Each row comes from the steps of one path. Every step used is in the known rows, and no mark comes twice. Write the path behind each row, first mark first.
In the rows, 128 means zero.
Known rows:
Q, C, W, U: [125 113  91  90 195 115 141  89  75  99 113 104 168 125 163  96 109 154
 141 152 122 151  93 178 110 133 107 164 153 142 130 152 117 148 136 126
 155  87  90 147 180  81 116 167 167 151 144 173 117  76 115 122 117 166
 106]
W, C, Q: [114 142 116 100 165 159 166 107 117 107 131 138 163 133 116 108 128 149
 168 146 159 132 129 136 123 127 105 111 180 129 106 181 103 123  93  97
 151 101 119 133 142 146 150 104 156 148 125 110 104 153 143 144 107 148
 105]
T, Y, R: [124 170  90 124 171 132 152 149 106 124 104 110 118 127 155 114 140 143
 128  93 108 161 105 148 135 138 101 121 149 174 168 168 133 124 144 138
 124  83  74 110 158 139 160  89  93 125  93 129 120 154 158 141 161 151
 115]
F, W, Q: [131 127 131 100 158 163 114 107  63 123 167 143 123 163 148 115  60 125
 140 167 115 152 114 132 122 154  92 123 150  91 157 190 109 118 118 116
 179 122 100 115 153 129 108 151 140 161 140 103 129 146 139 154 111 156
 110]
C, Q, W, U, Y, F: [118 157 118  85 220 141 190 142 107 101 135 136 164 113 162 101 180 123
 126  51 136 167 140 153  92 106  76 127 159  51 224 174 146 139 160 146
 199 165  88 182 169 151 129 186 115  95 138 162 177 123 119 166 119 174
  83]
W, Q, Y: [131 116 149  97 157 141 110  90  96 121 145 114 114 145 129 121  98 149
 132 140 133 163 126 141 140 133  87  88 154 152 167 226 156 119 124 116
 169 148  99 112 159 125 131 133 163 166 120  85 159 138 129 160 118 164
 138]
C, Q, Y: [141 119 144 101 160 117 151 114 128  99 146 114 118 127  95 101 149 133
 141 121 155 154 145 155 130 111 113  80 157 175 175 213 110 126 109 108
 166 135 129 127 154 170 141  88 170 145 116  87 159 177 125 147 124 142
 131]
C, Q, Y, R, F: [160 150 141 109 178 132 178 139 139  93 123 131 134 103 109  67 137 124
 155 109 144 151 133 121 120  90 121 118 167 181 205 214 116 137 135 122
 147 109  98 130 152 157 167  42 125 122 104 106 134 208 152 134 151 145
 141]
U, Y: [125 156 124 112 163 146 132 133 134 123 132 135 151 133 124 125 134 148
 100 105 125 117 138 128 116 136  94 103 135 110 140 177 122 129 144 112
 143 134 121 114 175 133 105 133 123 126 120 152 162 149 132 167 101 156
 121]
F, W: [137 137 104 129 150 143 129 122  90 113 157 139 130 152 131 107  91 113
 141 164 112 124 138 128 112 149 111 126 142 102 139 145  85 122 121 117
 154 112 120 100 160 141 109 145 135 143 135 125 143 165 130 150 113 139
 112]
F, W, U, Y, R, C: [142 184  85 104 167 214 114 128 123 115 130 133 160 115 136  99  93 148
 105 142  65 155 112 114  73 105 137 143 167  93 148 170  94 162 164 134
 183 112  42 108 189 107  97 119  85 128 100 195 136 153 162 140 128 180
  95]
T, Y, R, W, Q, C: [ 93 163  90 102 201 180 137  89  67 106 119 126 153 142 193 109 104 153
 121 104 126 172  96 120 119 122  70 132 171 154 155 201 181 129 146 143
 141  74  39 154 156  79 163 126 116 136 114 105 109  70 122 131 114 194
 118]
R, Y: [122 168 123 127 122 136 137 120 119 120 146 130 131 150 117 126 130 138
 126 126 116 103 136 152 135 149 107  95 145 165 132 186 134 145 135 109
 142 102 116 113 173 142 104 131 132 111 128 120 140 185 147 143 140 159
 141]
R, C, W: [123 166 100 111 181 174 146  85  64 108 113 128 173 106 132 126 114 129
 139 137 101  94 123 140 110 162 108 112 161 149  97 145 100 142 152  98
 191 115 116 111 196 110  76 175 163 107 108 156 111 128 128 151 102 130
 117]
W, Q, C, R, Y: [112 133 144  84 155 147  96  60  73  77 175 123 157 152 150 132  73 171
 140 125 129 165 123 177 141 152  94 125 175 145 106 242 141 138 154 116
 130  59  78 129 171  86 130 126 116 137 168  73 117 139 136 140 135 180
 112]
R, W, U, Y, F: [121 173 108  99 215 149 171 106 120 118  87 146 164 121 181 118 157 131
  92  74 118 115 133 100  86 102  61 126 131  81 167 137 176 136 178 144
 169 158  78 150 168 112 111 177 119  72 122 193 167  74 115 169  97 202
 110]
T, W, Q, C: [106 125 123  97 151 155 134  75  85 103 139 106 136 164 170 128  93 146
 147 156 123 162 112 149 134 129  59 135 153  87 118 212 150 149 104 130
 162 106  71 144 154  77 132 177 136 152 152 119 110  58 113 163  95 166
 107]
F, Y, R, W: [113 182  81 121 190 158 111 148 127  84 131 157 165 117 168 110 146 126
  87  68 108 127 119  61  94 129  68 122 162 150 133 136 145 122 177 161
 153  81  70 120 175 122 167 135  92 138 135 143 125 107 107 140 108 164
 125]
W, Q, C, R: [121 109 119  73 192 143 103  54  66  67 157 130 149 150 167 125  73 166
 149 124 138 188 118 154 127 146  93 146 159 123 103 207 126 115 148 119
 128  73  91 125 149  76 134 124 120 143 169  83 112 108 137 150 113 164
  96]
Y, W, Q, C: [105 143  98 102 165 159 114  85  50 101 159 108 133 181 187 130 101 153
 133 139 140 177 139 150 120 119  78 129 194  75 123 202 146 119 129 129
 172 101  83 119 157  88 125 201 132 143 158 123 108  63 137 152 105 172
 103]
U, Y, F, W, Q, C: [115 146 117  80 195 158 132  82  83  93 176 132 171 154 141 122  83 139
 135 110 139 158 164 150  95 106  51 103 184  37 142 221 151 122 147 106
 168 137  85 133 174 105  99 211 150 135 147 138 173 150  97 171  86 188
 110]
F, W, C, R, Y, U: [147 152  75 123 115 142 158  88  90  97 159 163 196 180 124 138  51 162
 150 208 117 148 164 170 115 152 134 157 192 125  67 182  76 138 128  96
 110  32  61 110 188 110 115 116 102 157 139 115 120 175 161 163 164 167
 112]
C, W: [129 141 113 114 184 133 148 122  77 115 126 130 160 126 143 121 120 130
 138 129 116 112 113 155 126 166  96 137 150 147 131 134 110 119 134 111
 166 110 126 123 183 134 100 157 153 137 125 139 119 125 107 158 109 132
 118]
W, C: [120 154  87 116 152 160 138  98 101 117 131 129 170 143 130 122 111 157
 155 156 135 117 127 116 117 147  97 126 167 117  78 152 118 120 112  95
 124  99 114 116 154 115 139 136 151 155 126 134 107 141 142 155 104 153
 120]
R, C, W, U, Y, F: [124 187  99  85 213 173 174 104  84 118  83 123 196  78 151 117 150 145
 111  87  98 118 131 152  81 119  81 111 166  95 132 150 145 153 186 118
 214 152  80 137 219 102  74 207 146  85 108 212 156 107 117 170 108 174
 110]
C, R, F, Y, U: [148 152 101 115 184 115 155 135  99  79 129 179 174 132 165 106 100 143
 111 109 139 147 161 102 106 144 100 144 124 139 105 187  96 119 172 138
 113  60  85 109 182 100 123  99  87  96 165 160 148 154 148 177 160 142
 134]
Q, W, U, Y: [130 145  90 106 182 160 127 145 104 117 137 129 166 146 171 115 126 139
 100 110 112 146 116 129  95 130 104 145 140  69 194 164 127 146 152 153
 164 148  82 162 183 118 114 167 117 132 123 178 164  99 131 163 110 174
  97]
U, Y, R: [139 156 104 109 174 158 118 146 155 114 126 134 148 125 125 115 127 158
 102  84 102 138 113 125 110 116 100 133 161 123 152 158 126 128 161 130
 131 101  84 104 171 133 139  97  79 134 109 151 138 165 146 160 123 158
 115]
W, U: [136 129 108 105 164 125 132 118 102 124 107 124 116 136 164 102 120 151
 124 144 111 156  97 128 122 136 110 142 117 130 150 155 121 139 139 137
 148 119  99 122 145 122 122 122 121 129 134 166 132 117 149 135 134 166
 111]
T, F: [139 156  97 138 171 149 146 119 102 115 102 127 135 128 143 116 114 142
 133 109 122 149 109 108 132 153 100 102 135 116 137 152 110 130 139 104
 148 125 139 133 148 137 111 161 144 101 136 155 112 147 189 155 108 151
 119]
C, W, U, Y, R: [146 149 108  92 200 151 129 154 121 122  95 124 171 104 152 107 125 161
 114 106  84 151  71 165 108 128 104 168 172 143 188 150 139 147 164 144
 177  95  53 130 209 120 119 124  97 155 105 184 123 112 128 148 133 177
 119]
C, R: [137 126 110 101 177 121 123 104  94  80 136 141 146 141 156 131 114 142
 133 112 115 150 125 141 129 161 109 144 134 137 112 147  93 107 161 119
 128  94 117 101 159 123 130 101  90 117 146 103 117 139 143 161 126 137
 105]
F, Y: [113 165 107 116 166 131 104 143 115  96 152 136 138 131 141 112 135 134
 104  89 127 136 137 113 115 143  75  93 141 138 117 179 128 118 144 135
 158 114 122 107 174 133 134 141 136 144 149 140 157 141 119 158 113 146
 133]
C, R, F, W, U, Y: [152 145 126  95 178 157 138 123  82 105 136 164 174 132 176  97  74 133
 133 152  93 135 130 128  84 134 127 166 122  84 167 175  78 147 164 114
 155 123  80 142 185 112  96  89  88 106 135 161 153 151 155 160 129 162
 111]
W, Q: [127 131 137  99 171 147 119 103  86 123 136 136 115 145 153 122  97 146
 128 124 133 156 102 130 136 152  79 113 138 117 147 193 141 119 127 121
 166 127 105 116 142 121 114 140 130 143 137 102 127 127 147 163 115 158
 118]

Which path is each row?
[109 186  94 127 133 154 175  96  97 111 159 140 182 152 121 125 102 122
 170 156 124 100 177 152 106 137  81  99 205  97  97 167 137 136 132  89
 147  99 102 122 182 139 123 188 154 128 122 138 139 194 128 147 130 176
 122]  R, Y, F, W, C
[153 165 124 101 211 154 158 159 106 133  79 142 188  89 166  86 111 147
 125 112  96 117  85 132  93 122 115 174 158 137 195 159 133 157 167 134
 166 110  59 143 202 108 115 100  95 115 105 205 125 130 145 146 139 170
 131]  C, W, U, Y, R, F
[132 142  87 132 139 132 130 109  90 114 140  93 118 174 150 131 148 125
 119 137 128 148 171 156 117 113 100 101 180 135 157 176 120 121 139 117
 169 141 110  95 182 135 134 175 136 145 118 117 149 108 134 161 128 154
 128]  Q, Y, W
[103 174  83 127 157 133 105 150  85 101 162 124 138 157 183 133 162 123
 104 100 123 138 165 117 105 136  73  98 173 102 129 169 125 109 151 144
 188 111 104 101 188 137 127 192 108 136 154 149 141  99 126 166 117 149
 126]  F, Y, W
[141 128  86 112 163 148 198  80 126 103 117 153 180 159 125 111 122 155
 132 173 177 146 161 116 112 100 109 124 195 152 116 181 121 133  99 103
 143  91  68 149 162 119 155 105 174 147 105 112 140 113 120 159 112 169
 126]  R, W, C, Q, Y, U
[130 170  79  87 194 186 163 134 100  76 120 130 153 107 161  79 144 131
 140 111  96 184  97 121  88 114 135 161 184 104 178 163 100 159 158 159
 198 103  55 150 154 121 141 132  84 104 118 151  94 128 167 120 145 162
  81]  Y, R, C, Q, W, U
[117 145  67 129 131 161 135  89  86 112 138  93 156 180 148 139 134 140
 148 173 138 134 179 149 108 109  99 108 215 114 105 176 125 112 119  94
 155 120  91 106 177 121 151 174 156 176 110 126 128  96 142 164 116 166
 127]  Q, Y, W, C
[130 170  77 127 184 159 143 118 119  97 102 148 148 128 160 111 130 126
 107  96 111 115 102  72 109 131  94 149 156 148 137 113 131 126 160 145
 136  76  71 117 149 112 149 113  85 114 116 132 100 116 126 138 110 168
 112]  Y, R, W
[118 161 131  84 206 176 158  63  45 106 111 105 164  94 126 123 125 130
 149 109 122 146 152 166 110 130  65  73 199 151 137 201 167 131 164 101
 221 164  86 116 200 105  99 217 194 121 105 119 147 113  97 171 103 166
 137]  R, C, W, Q, Y, F
[125 133  93  98 171 160 127  80  90  81 133 142 186 140 150 136 101 159
 162 143 133 138 130 138 115 159 109 152 167 129  61 149  91 109 132 103
 115  67 101 117 155 107 151 108 114 153 134 110  94 127 151 163 113 154
 100]  W, C, R
[128 143  82 120 142 176 137  99  89 114 152 139 172 157 125 120  71 130
 169 195 124 120 143 122 107 154 108 132 174  87  94 147  84 118  96  88
 143  91 114 121 159 124 125 143 148 176 121 132 117 156 138 151  99 149
 107]  F, W, C
[120 172  77 111 193 151 157 137  90 133  65 124 129 128 214 101 144 139
 107 110  93 155  85 113 115 124  97 155 131 176 196 145 155 144 161 163
 153  97  34 147 153 111 161 101  82 118  94 159 120  73 149 127 143 196
 115]  T, Y, R, W, U
[127 123 109 113 144 130 152 122 111 128  91 103 111 147 182 121 126 144
 129 161  94 144  95 135 128 129  93 153 106 100 150 158 121 164 123 150
 176 132  70 137 154 110 138 145 100 127 136 170 124  65 140 160 125 167
  99]  T, W, U
[110 157  58 122 166 189 153 105  79  99 154 132 196 152 156 122 105 127
 159 145 134 125 141 113 103 153  94 145 184  77 109 140 117 119 119 113
 133 114 104 149 159 111 147 189 140 154 120 127 112 115 136 156  95 156
  90]  Q, W, C
[116 138 145 108 148 156 143 106  90 129 114 121 111 161 175 135 103 136
 138 147 104 138  99 129 144 144  62 120 133  82 144 192 139 145 110 127
 194 133  73 130 156 114 127 154 112 140 132 108 114  74 126 179  98 158
 106]  T, W, Q
[154 177 116 104 185 159 151 159 140 125  90 146 154 101 157  77 108 152
 107 101 103 133  95  97  92 103 116 161 134 117 191 184 135 150 164 147
 134 114  58 130 170 112 133  79  72 105 117 205 136 159 165 139 140 178
 124]  W, U, Y, R, F
[ 88 174  87 101 160 156 140 139  90  96 163 133 171 149 161 123 162 140
 146 119 156 149 169 140 108 115  81  99 229  92 116 189 112 115 113 121
 202  94  97 138 179 149 162 173 135 172 153 120 119  97 133 159 106 153
 116]  F, Y, W, C, Q
[127 120  96  98 182 124 123  68  93  59 153 121 166 143 154 127  98 149
 143 122 136 160 139 148 120 141 104 155 142 140  84 171  97 115 155 116
  98  65 108 121 160  90 138 118 111 126 157 111 113 125 129 146 121 152
  97]  Q, C, R
[128 157  96 106 134 124 123 117  68  98 125 119 136 177 199 137 137 154
 124 134  95 151 133 183 120 140 121 153 180 129 154 174 116 142 177 142
 180  79  60 118 179 119 123 144  62 109 154 128 108 103 168 144 167 185
 105]  C, R, Y, W, U
[142 190  95 123 163 214 158 131 119 120 143 159 205 128 119  90  71 136
 158 160 111 103 140  95  74 120 110 148 190  85 133 172 105 135 129  98
 122  92  69 129 181 116 131  98 105 148  95 173 123 197 160 150 116 158
 126]  U, Y, R, F, W, C
[136 144  97 103 187 118 160 113  90 110 122 129 123 137 170 103 117 117
 143 141 112 162 138 145 100 125  85 144 132  82 168 144 122 131 150 129
 167 135  93 120 153 134 115 179 120 113 137 172 150 145 133 143 134 174
 103]  Y, F, W, U
[147 182  89 115 195 185 152 162 110 109 113 145 184 117 180  79 112 133
 114  93  96 138 104 100  80 115 112 180 147  78 221 169 135 150 175 158
 143 123  50 161 177 108 136 126  65 102 105 194 137 133 159 147 132 175
 100]  Q, W, U, Y, R, F
[120 133  89 105 194 127 143  87  71  95 138 111 185 131 136 118 112 144
 145 138 138 132 120 168 118 148  90 140 162 146 106 154 112 127 129 110
 139  84 121 136 190  98 109 175 178 143 140 137 118 108  99 141  98 139
 116]  Q, C, W
[127 166  74 112 185 188 169  88  47  69 146 165 225 137 176 118  82 120
 177 138 132 114 153 107  90 171 110 173 166  83 108 143  99 117 150 106
 115  82  97 165 166  91 146 135 102 106 130 117  89 125 152 166 109 141
  87]  Q, W, C, R, F
[155  97 123 108 149 114 133  95 108 123 125 127 108 171 129 118  79 166
 114 165 148 193 141 143 139 115  99 113 152 146 143 233 149 122 124 120
 146 121  69 101 153 108 122 123 142 158 129 111 168 133 146 176 151 171
 139]  W, Q, Y, U
[130 161 109 121 183 140 158 125 108 112 151 140 156 133 122 120 123 114
 125 101 122 114 177 131  93 115  75 103 149  62 150 157 119 119 158 104
 158 151 112 118 181 148  99 185 130 110 125 163 185 178 113 177 102 163
 115]  U, Y, F, W
[119 171  94 110 171 177 166 105 109 115 155 141 196 135 122 132 112 125
 151 133 130 114 178 132  86 125  67 107 193  47 100 157 124 119 136  88
 145 126  97 128 184 129 122 193 151 136 115 161 157 153 120 173  93 169
 109]  U, Y, F, W, C
[119 160  83 115 170 157 176  93  81 102 147 136 175 142 136 124  96 116
 170 153 137 124 169 128  97 128  75 124 181  69  88 138 121 115 124  91
 141 107 107 125 157 126 130 192 148 141 125 149 130 164 125 162 109 159
 108]  Y, F, W, C
[105 201  57 148 160 187 129 138  76  97 136 125 180 157 179 134 142 149
 141 117 125 150 156 108 105 139  70  89 224  67 101 168 127 115 135 108
 182 109 105 140 186 129 145 229 150 151 151 173 104  85 184 165  99 159
 120]  T, F, Y, W, C
[103 176 106 119 184 106 187 119  82 127 101 113 124 125 157 125 161 122
 134  71 132 146 156 151 135 140  63  88 130 142 156 168 157 114 151 115
 143 130 114 121 158 143 138 162 131  79 106 143 165 146 136 170 144 160
 126]  T, Y, F
[128 179  92 122 192 177 135 135 147 110 110 150 174 125 148 122 138 146
  86  77 104 106 120  81  94 113  86 136 162 122 149 132 139 130 170 140
 140 105  68 126 176 115 135 113  78 113 103 154 134 122 114 159  93 178
 113]  U, Y, R, W
[121 117 109  96 164 162 108  79  58  98 185 124 141 166 145 110  46 141
 147 173 133 170 121 142 117 133  94 127 168  81 127 209 114 126 116 108
 155 101  96 129 151  94 114 165 157 170 152 105 133 129 126 140 102 167
 106]  F, W, Q, C
[130 149  90 116 159 148 168  76  90  97 160 119 169 144 108 121 106 119
 171 161 140 141 191 147 100 113  79  96 192 102 108 167 124 113 123  84
 137 132 101 118 173 133 149 182 186 161 110 120 164 173 114 158 112 168
 123]  Q, Y, F, W, C
[112 207  57 139 196 212 126 135 117  84 107 159 206 111 168 112 130 152
 125  86 113 136 112  44  94 132  68 112 209 115  96 142 144 126 157 134
 146  74  68 158 179 110 179 167 127 147 129 164  94  94 163 137  94 181
 122]  T, F, Y, R, W, C
[172 108 101 130 152 147 140 102  80 122 139 133 128 173 135 113  46 159
 135 182 129 215 137 136 132 129 112 102 172 106 167 228 112 128 121  99
 175 134  80 128 170 124 100 169 167 166 130 122 161 148 185 169 140 173
 127]  T, F, W, Q, Y, U
[113 148 117 109 158 160 119 108  57 124 136 124 115 173 192 138 116 142
 127 135 124 154 124 144 130 140  78 118 185  78 150 186 143 111 138 123
 197 124  90 108 159 120 117 186 106 137 141 117 110  88 155 173 118 164
 113]  Y, W, Q
[125 166  93 118 181 135  96 159 136  83 145 131 143 117 137  99 140 137
 105  77 107 151 125 100 108 130  79 120 169 151 135 165 130 114 161 154
 145  75  86  93 169 137 167 116  89 159 136 145 136 157 130 140 131 154
 127]  F, Y, R
[156 145  98 105 172 161 114 153 131 121 135 132 145 133 149  98  97 143
 111 139  84 173 107 136  92 108 120 162 158  96 194 165 108 143 151 144
 159 105  49 117 178 132 122 100  76 162 118 174 147 157 150 141 139 178
 105]  F, W, U, Y, R
[125 138 108 106 156 170 161 107  94 103 166 145 172 144 117 107 103 131
 184 183 147 137 145 141 110 134 116 118 187  97 122 176  74 127  81  90
 172 100 114 141 152 156 138 118 160 167 129 108 112 175 136 146 103 144
 106]  F, W, C, Q
[130 136 110  95 187 134 164 136  82  97 137 135 136 137 172  92 142 119
 144 114 128 178 101 147 114 135 114 155 147  92 212 167 103 141 126 153
 193 124  97 174 154 144 133 143 118 124 137 130 133 113 142 135 135 153
  84]  C, Q, W, U
[103 169  93 107 159 186 167 124 112 112 141 132 187 158 147 132 158 152
 145 124 151 129 166 159 106 104  95 104 229  68 140 189 113 125 109 101
 191 112  94 141 180 144 129 150 128 150 125 137 118 117 142 173  94 163
 107]  U, Y, W, C, Q
[132 163 100 111 171 167 164  85  76  84 120 160 196 121 157 114  84 145
 176 152 136 109 134 107 109 160 107 149 151 122  80 161 101 117 138  94
 103  79 111 132 158  98 149  92 114 115 131 128  93 152 166 156 120 149
 112]  W, C, R, F
